Known rows, with every step that occurs
datis duli: [-1.31 -0.44 -1.29  0.32  0.88 -0.60  0.62  0.18 -0.25 -0.24  0.55 -1.76
  0.96 -1.54 -1.17  0.56 -0.71 -0.91 -0.42 -0.34  0.93 -1.13  1.15  0.82
 -0.34 -0.48 -2.49 -2.35]
vefa tufig rasu potol duli datis: [ 0.09  8.74  2.12 -0.84 -0.12 -1.39 -0.35 -0.26  0.05  2.60 -0.42  2.73
  0.34 -1.13 -1.76  0.83 -1.58 -2.84  0.65 -0.80 -0.02 -1.97  1.03 -1.62
 -0.97  2.36  0.16 -1.78]
datis potol duli: [-1.79  1.85  1.26  0.14  1.04 -0.88 -0.36  0.97  0.05  1.16  0.74  0.94
  1.87 -2.36 -0.44 -0.51  0.35 -0.20  0.11  0.69  1.50 -0.13  1.13  0.79
 -0.91  0.57 -0.51 -1.71]
datis rasu: [-0.84 -1.36  1.07  0.58 -0.57  1.09  1.06  0.63  0.02  0.65 -0.63  0.65
  0.82  0.94 -0.31  0.90 -0.83 -0.02 -1.43 -0.03 -0.54  0.06 -0.31  0.63
  0.08 -1.29 -0.46 -0.30]
datis potol duli rasu tufig vefa: [ 0.54  2.67  2.73  1.27  0.24 -0.05  1.71  1.26 -0.71  1.45  2.93  2.68
  2.00  0.67 -0.99  1.41 -0.53 -0.51  0.73 -1.84  1.66 -1.02  0.52  0.71
 -1.28  0.55  1.06  0.96]
vefa tufig rasu potol: [ 1.18  4.09  3.71 -0.53  0.06  0.00 -0.52 -0.17 -0.98  3.05 -1.97  0.50
 -0.04  2.01 -0.01  0.72 -1.62 -2.22 -0.22 -1.66 -0.81 -1.94  0.04 -3.26
  0.97  0.51 -0.58  1.95]
vefa tufig datis potol: [ 0.30  5.18  2.27 -1.82  0.75 -0.31 -0.21 -0.66 -0.85  1.39  2.00  0.09
  1.90 -2.42 -0.57 -0.06 -1.18 -1.97  0.68 -0.08 -0.78 -1.21  0.87 -0.36
  0.95  0.58  0.65 -2.58]
datis potol duli rasu tufig: [ 0.49  0.94  1.48 -0.35 -0.32 -0.61  0.11  1.34  0.38  2.04  2.75  2.10
  1.79  1.04 -0.71  0.74 -1.14  0.11  0.86 -0.07  0.86 -0.27  1.33  1.65
 -1.25  0.29  2.02  2.21]
duli rasu tufig: [ 1.74  0.06  0.62 -0.59 -1.03 -0.12  0.36  0.74  0.30  1.36  2.43  1.39
  0.67  2.39 -0.45  1.13 -1.35  0.28  0.82 -0.47 -0.13 -0.17  0.66  1.29
 -0.66 -0.06  2.24  3.34]
tufig datis: [-0.43  3.71 -0.77 -0.77  0.27  0.67 -1.09 -0.83 -0.91  1.50  1.25 -0.23
  0.09 -1.20 -1.07 -0.67 -0.83 -1.06  0.68 -1.06 -1.52 -1.12  0.12  0.21
 -1.52  0.95  1.55 -1.87]
duli rasu potol datis: [ 1.69  7.39  0.29 -0.96  2.20 -1.03 -0.33  0.15 -1.48 -0.44  0.65  2.88
 -1.66  0.92 -1.30  0.04 -0.36 -2.04 -0.33  0.19  0.45 -3.30  1.15  0.70
 -0.81 -0.28 -0.43 -0.50]
tufig rasu duli: [-1.90  2.51  0.53 -0.20 -1.11  0.39 -0.46 -0.71  0.05  2.24 -2.54 -1.43
 -0.86  1.77 -1.14 -0.85 -0.43  1.18  0.02 -2.60 -0.96 -2.22  1.14 -1.85
  1.65  0.32  0.91 -0.07]
duli rasu potol: [ 1.39  2.87  1.15 -0.07  1.60 -0.64 -1.48  0.90 -0.54  0.24 -0.60  1.68
 -1.52  2.80 -0.17  0.15 -1.06 -2.35  0.19 -1.15 -0.06 -2.22 -0.35 -1.32
 -0.89 -0.66  0.55  2.84]
datis duli rasu potol: [ 0.61  2.61  0.30  0.12  2.19 -1.04 -1.04  1.05 -0.72  0.12 -0.26  0.53
 -0.85  1.93 -0.89  0.49 -1.55 -2.94 -0.11 -1.41  0.59 -2.97  0.48 -0.72
 -1.18 -0.95 -1.00  1.40]
potol datis: [ 0.56  5.12 -0.62 -0.92  0.94 -0.38  0.74 -0.60 -1.03 -0.48  1.15  1.45
 -0.51 -1.36 -1.17 -0.07  0.47 -0.22 -0.36  1.12  0.56 -1.44  1.28  1.77
 -0.04  0.22 -0.96 -2.57]
vefa tufig datis potol duli rasu: [-1.16  6.39  0.74  0.08  0.92 -1.80 -2.07  0.48  0.49  1.78  3.78  2.90
  1.91 -1.43 -1.76 -0.37 -1.58 -1.84  0.96 -0.77 -0.08 -2.11  1.40  0.92
 -1.69  0.34  1.90 -0.47]
vefa tufig datis duli: [-1.03  4.47 -1.06 -0.38  0.69 -0.66 -0.67 -0.85 -0.53  1.93  2.60 -1.75
  1.95 -3.04 -2.02  0.27 -1.93 -2.42 -0.10 -1.37 -0.36 -1.76  1.45 -0.10
 -0.79  0.85 -0.63 -3.33]
potol datis duli rasu: [-0.53  4.51 -1.96  0.06  1.58 -1.62  0.21  0.24 -0.25 -1.13  2.75  1.60
  0.11 -0.50 -2.65  0.61 -1.19 -1.57  0.11 -0.11  0.54 -3.45  2.11  2.80
 -1.24 -1.09 -1.59 -2.11]
datis potol: [-0.03  0.09  2.06 -1.14  1.04 -0.26  1.01  0.40 -0.59 -0.73 -0.24  0.03
  0.95 -0.70  0.23  0.21  0.07 -0.41  0.30  0.98  0.39 -0.73  0.66  0.58
  1.31 -0.59 -1.10 -1.20]
vefa tufig: [ 0.88  3.06  1.37 -0.13 -0.67 -0.97 -0.62 -0.61  0.66  1.53  1.55  0.44
  1.65 -1.23  0.12  0.35 -0.89 -0.91 -0.19 -0.37  0.08  0.64  0.31 -1.77
  1.12  0.69  0.86  0.42]

Rows
[-0.30  2.84  0.41 -0.14  0.14  0.86  1.67  0.16 -0.74  0.30  0.29  1.88
  0.37 -0.26 -1.26  0.75 -0.43 -0.34 -1.67  0.84 -0.08 -0.97  0.89  1.99
  0.00 -1.09 -1.27 -2.51] => potol datis rasu
[-1.52  2.68 -1.84 -0.32  1.12 -0.09 -0.31 -0.47 -0.88  1.01  1.63 -1.95
  0.91 -2.27 -2.13  0.04 -1.36 -1.77  0.05 -1.20 -0.36 -1.99  1.27  0.96
 -1.61  0.41 -1.37 -3.81] => tufig datis duli
[ 0.37  4.42 -0.08 -0.37  2.28 -0.70 -1.63  0.61 -1.07  0.84  0.45  0.43
 -0.76  1.44 -1.52  0.23 -1.94 -3.51  0.24 -1.95 -0.22 -3.62  0.49 -0.64
 -1.95 -0.41 -0.26  0.40] => tufig datis duli rasu potol
[-1.27  1.94  1.67  1.04  0.90  0.08 -1.11  1.54 -0.17  2.94 -0.84  1.46
  0.49  0.11 -0.49 -0.06 -0.49 -1.40 -1.24 -0.65  1.19 -0.24 -0.01 -1.22
 -1.86  0.57 -0.14  0.59] => datis rasu potol duli
[-0.98  1.25 -1.43  0.72  1.01 -1.36 -0.29  0.64  0.40 -0.87  2.00  0.57
  0.48  0.51 -1.79  0.61 -1.49 -1.38  0.36 -0.79  0.27 -2.50  1.24  1.74
 -1.24 -1.29 -0.94 -0.50] => datis duli rasu
[-0.86  3.58 -1.76 -0.50  1.72 -0.79  1.19 -0.23 -1.09 -0.87  1.47 -0.64
  0.49 -2.64 -2.09  0.56 -0.29 -1.15 -0.77  0.61  1.22 -2.21  2.18  2.24
 -0.39 -0.17 -3.21 -4.38] => potol datis duli
[ 0.94 -2.16  1.93 -0.47 -1.70  1.54  1.77  0.80 -0.09  2.41  0.64  0.30
  1.69  2.00  0.05  1.65 -1.28  0.77 -0.87 -0.09 -0.03  1.27  0.27  0.92
  0.14 -0.33  1.18  1.74] => datis rasu tufig
[ 1.09  2.43 -0.46 -0.81  0.07 -0.68  1.07  0.53 -0.43  0.73  3.28  1.10
  0.99  0.86 -1.77  1.42 -1.57 -0.30  0.36 -0.13  0.75 -1.45  2.07  2.58
 -1.01 -0.10  0.22  0.34] => potol datis duli rasu tufig
[-1.95  0.94  0.09  0.33 -0.79  0.77 -0.26  0.21  0.60  1.43 -2.07 -0.95
 -0.31  1.40 -0.71 -0.72 -0.33  1.10 -1.37 -1.90 -0.03 -0.64  0.61 -1.41
  1.23 -0.62  1.24 -0.48] => datis rasu duli
[ 0.86  1.47  1.12  1.50  0.07  0.15  2.08  0.79 -0.77  0.77  2.89  1.17
  1.38  1.09 -1.35  2.05 -1.13 -0.77  0.33 -2.52  1.37 -1.47  0.45  0.83
 -1.17  0.03  0.00  0.76] => datis duli rasu tufig vefa
[-0.34  6.34 -0.70 -1.61 -0.53 -0.80  0.00 -0.96  0.54 -0.10 -1.60  0.49
 -1.44 -0.39 -1.64 -0.26 -0.33 -0.24  0.79 -1.06 -0.14 -1.70  1.18 -0.94
  0.70  1.29  1.29 -2.77] => rasu duli datis
[-0.67  2.88  0.92  0.79  1.27 -0.62 -1.80  1.15 -0.12  2.40 -0.64  1.01
  0.06 -0.42 -0.28 -0.63  0.06 -1.31 -0.35 -0.66  1.53 -0.34  0.10 -1.52
 -1.91  1.19  0.16  0.83] => rasu potol duli
[ 1.17  4.13  0.89  0.99  0.57 -0.12  2.50  0.46 -1.32  0.53  3.51  1.99
  1.20  0.49 -1.90  1.91 -0.81 -0.91  0.16 -1.91  1.63 -2.22  1.15  1.60
 -1.27  0.02 -0.24 -0.54] => potol datis duli rasu tufig vefa
[-0.98  5.28  1.89  0.62  0.62 -0.03 -2.02  0.81 -0.26  4.42  0.43  1.60
  1.47 -0.97 -0.95 -0.19 -1.36 -2.43 -1.02 -1.42  0.41 -0.56  0.18 -1.95
 -2.08  1.27  1.11 -0.05] => vefa tufig datis rasu potol duli
[ 1.18  2.54  2.87  0.63 -1.09  1.42  3.40  0.44 -0.96  1.42  1.04  2.10
  1.29  0.94 -0.95  2.59 -0.95 -0.66 -0.30 -1.76  0.77 -0.40 -0.20  0.35
 -0.48  0.50  0.32 -0.67] => duli datis rasu tufig vefa
[-1.35  4.45  1.44 -0.24 -1.53 -0.22 -0.87 -1.03  0.48  3.12 -1.67 -1.18
  0.22  1.00 -1.07 -0.62 -1.03  0.50 -0.06 -2.84 -0.80 -1.75  1.36 -2.95
  2.37  0.85  1.33  0.28] => vefa tufig rasu duli
[ 0.34  6.17  0.28 -0.89 -0.36 -0.13 -1.63 -1.34 -0.38  2.61  2.51  0.21
  1.33 -1.95 -1.04 -0.28 -1.55 -1.87  0.51 -1.31 -1.48 -0.53  0.32 -1.19
 -0.58  1.56  2.15 -1.42] => vefa tufig datis
[ 0.51  2.37  1.69  1.92 -0.27  0.08  1.13  1.03 -0.42  1.84  3.02  2.62
  1.53  1.07 -1.14  1.34 -0.64 -0.17  0.48 -2.42  1.49 -0.84  0.18  0.41
 -1.93  0.78  1.41  1.55] => potol duli rasu tufig vefa
[-0.50  4.94  0.11 -0.75  2.02 -0.51  1.22 -0.15 -2.04  0.70 -0.36 -0.49
 -0.17 -0.94 -2.12  0.95 -0.97 -2.31 -0.83 -0.40  0.70 -3.62  2.17  0.81
 -0.29 -0.13 -3.90 -3.45] => tufig rasu potol datis duli
[ 0.63  0.50  2.37  0.04  0.92  0.98  0.18  1.10 -0.93  1.38 -2.30  0.58
 -0.51  2.33  0.23  0.76 -0.94 -1.93 -1.54 -0.74  0.01 -0.87 -0.72 -1.69
 -0.15 -0.96 -0.64  1.25] => datis rasu potol
[ 0.07  6.68  0.84 -0.85  1.70 -0.95  0.91 -0.44 -1.64  1.42  0.44 -0.33
  0.68 -1.58 -2.02  1.12 -1.41 -2.71 -0.97 -0.56  0.78 -3.26  2.33 -0.08
  0.38  0.22 -3.26 -3.24] => vefa tufig rasu potol datis duli
[-0.42  2.41  0.92 -0.54 -0.80  0.65  1.79  0.12  0.21  0.08 -0.75  1.93
  0.32  0.16 -1.33  1.47 -1.31 -1.08 -0.63  0.29 -0.77 -0.61  0.04  1.00
 -0.18 -0.49 -0.46 -2.54] => duli datis rasu
[-0.30  5.40  1.57 -2.40  0.63 -0.92  0.97 -0.37 -0.13 -0.89 -1.35  0.37
 -0.14 -1.11 -1.08 -0.05 -0.14 -0.85  0.87  0.13  0.34 -1.92  1.56 -0.20
  1.79  0.36  0.06 -3.47] => rasu duli datis potol
[-1.56  3.33  0.71 -0.02 -0.72  0.16  1.05  0.54  0.55  1.23 -0.15  2.58
  1.01 -0.72 -1.72  1.02 -1.19 -0.89 -0.75  0.27 -0.02 -0.55  0.58  1.29
 -1.34  0.20 -0.27 -2.69] => potol duli datis rasu
[-0.20  2.88  2.72 -0.20 -1.57 -0.03  0.42 -0.91 -0.09  2.89 -0.02  0.50
  1.43  0.51 -0.59  0.91 -1.68 -0.59  0.08 -1.21 -1.57 -1.18  0.71 -1.45
  1.44  0.59 -0.24  0.33] => vefa tufig rasu
[ 0.04  4.47 -0.48 -0.60 -0.50  0.17 -1.41  0.03 -0.32  3.28  3.75  1.46
  1.06 -0.11 -1.85 -0.07 -1.83 -0.84  1.23 -1.60 -1.00 -1.05  0.97  1.45
 -3.04  1.46  3.48  0.69] => potol duli rasu tufig datis
[ 1.09  3.39  2.45 -0.90  0.63  0.48  0.68  0.60 -0.82  0.79 -2.57  1.66
 -0.92  1.72 -0.52  1.31 -1.32 -2.54 -0.85 -0.46 -0.17 -1.40 -0.41 -1.33
 -0.34 -0.38 -0.54 -0.41] => duli datis rasu potol
[ 0.93  3.82 -0.39 -1.21 -0.59  0.53 -0.92 -0.28 -0.66  2.42  3.22  0.92
  0.58  0.87 -1.60  0.26 -1.95 -0.81  1.22 -1.60 -1.68 -1.25  0.61  1.36
 -2.11  0.91  3.41  0.81] => duli rasu tufig datis
[-1.44  4.01  1.07  0.71  1.02  0.46 -1.69  1.11 -0.55  3.66 -0.25  1.39
  0.63 -0.45 -1.06 -0.35 -0.93 -1.99 -0.99 -1.21  0.40 -0.86  0.04 -0.99
 -2.66  0.84  0.64 -0.37] => tufig datis rasu potol duli
[-1.27  3.24  2.00  0.69  0.64 -0.26 -1.17  0.85 -0.58  3.44 -1.28  1.03
  0.18  0.45 -0.83 -0.21 -0.64 -1.21 -0.24 -1.27  0.48 -1.26  0.49 -1.43
 -1.66  1.29 -0.41  0.96] => tufig rasu potol duli
[ 0.56  1.28  0.51  0.10 -0.91 -0.55 -0.40  1.09  0.68  2.49  2.85  2.08
  1.39  1.29 -0.85  0.71 -1.18  0.27  0.75 -0.65  0.66  0.11  0.94  1.35
 -1.90  0.76  2.63  2.96] => potol duli rasu tufig
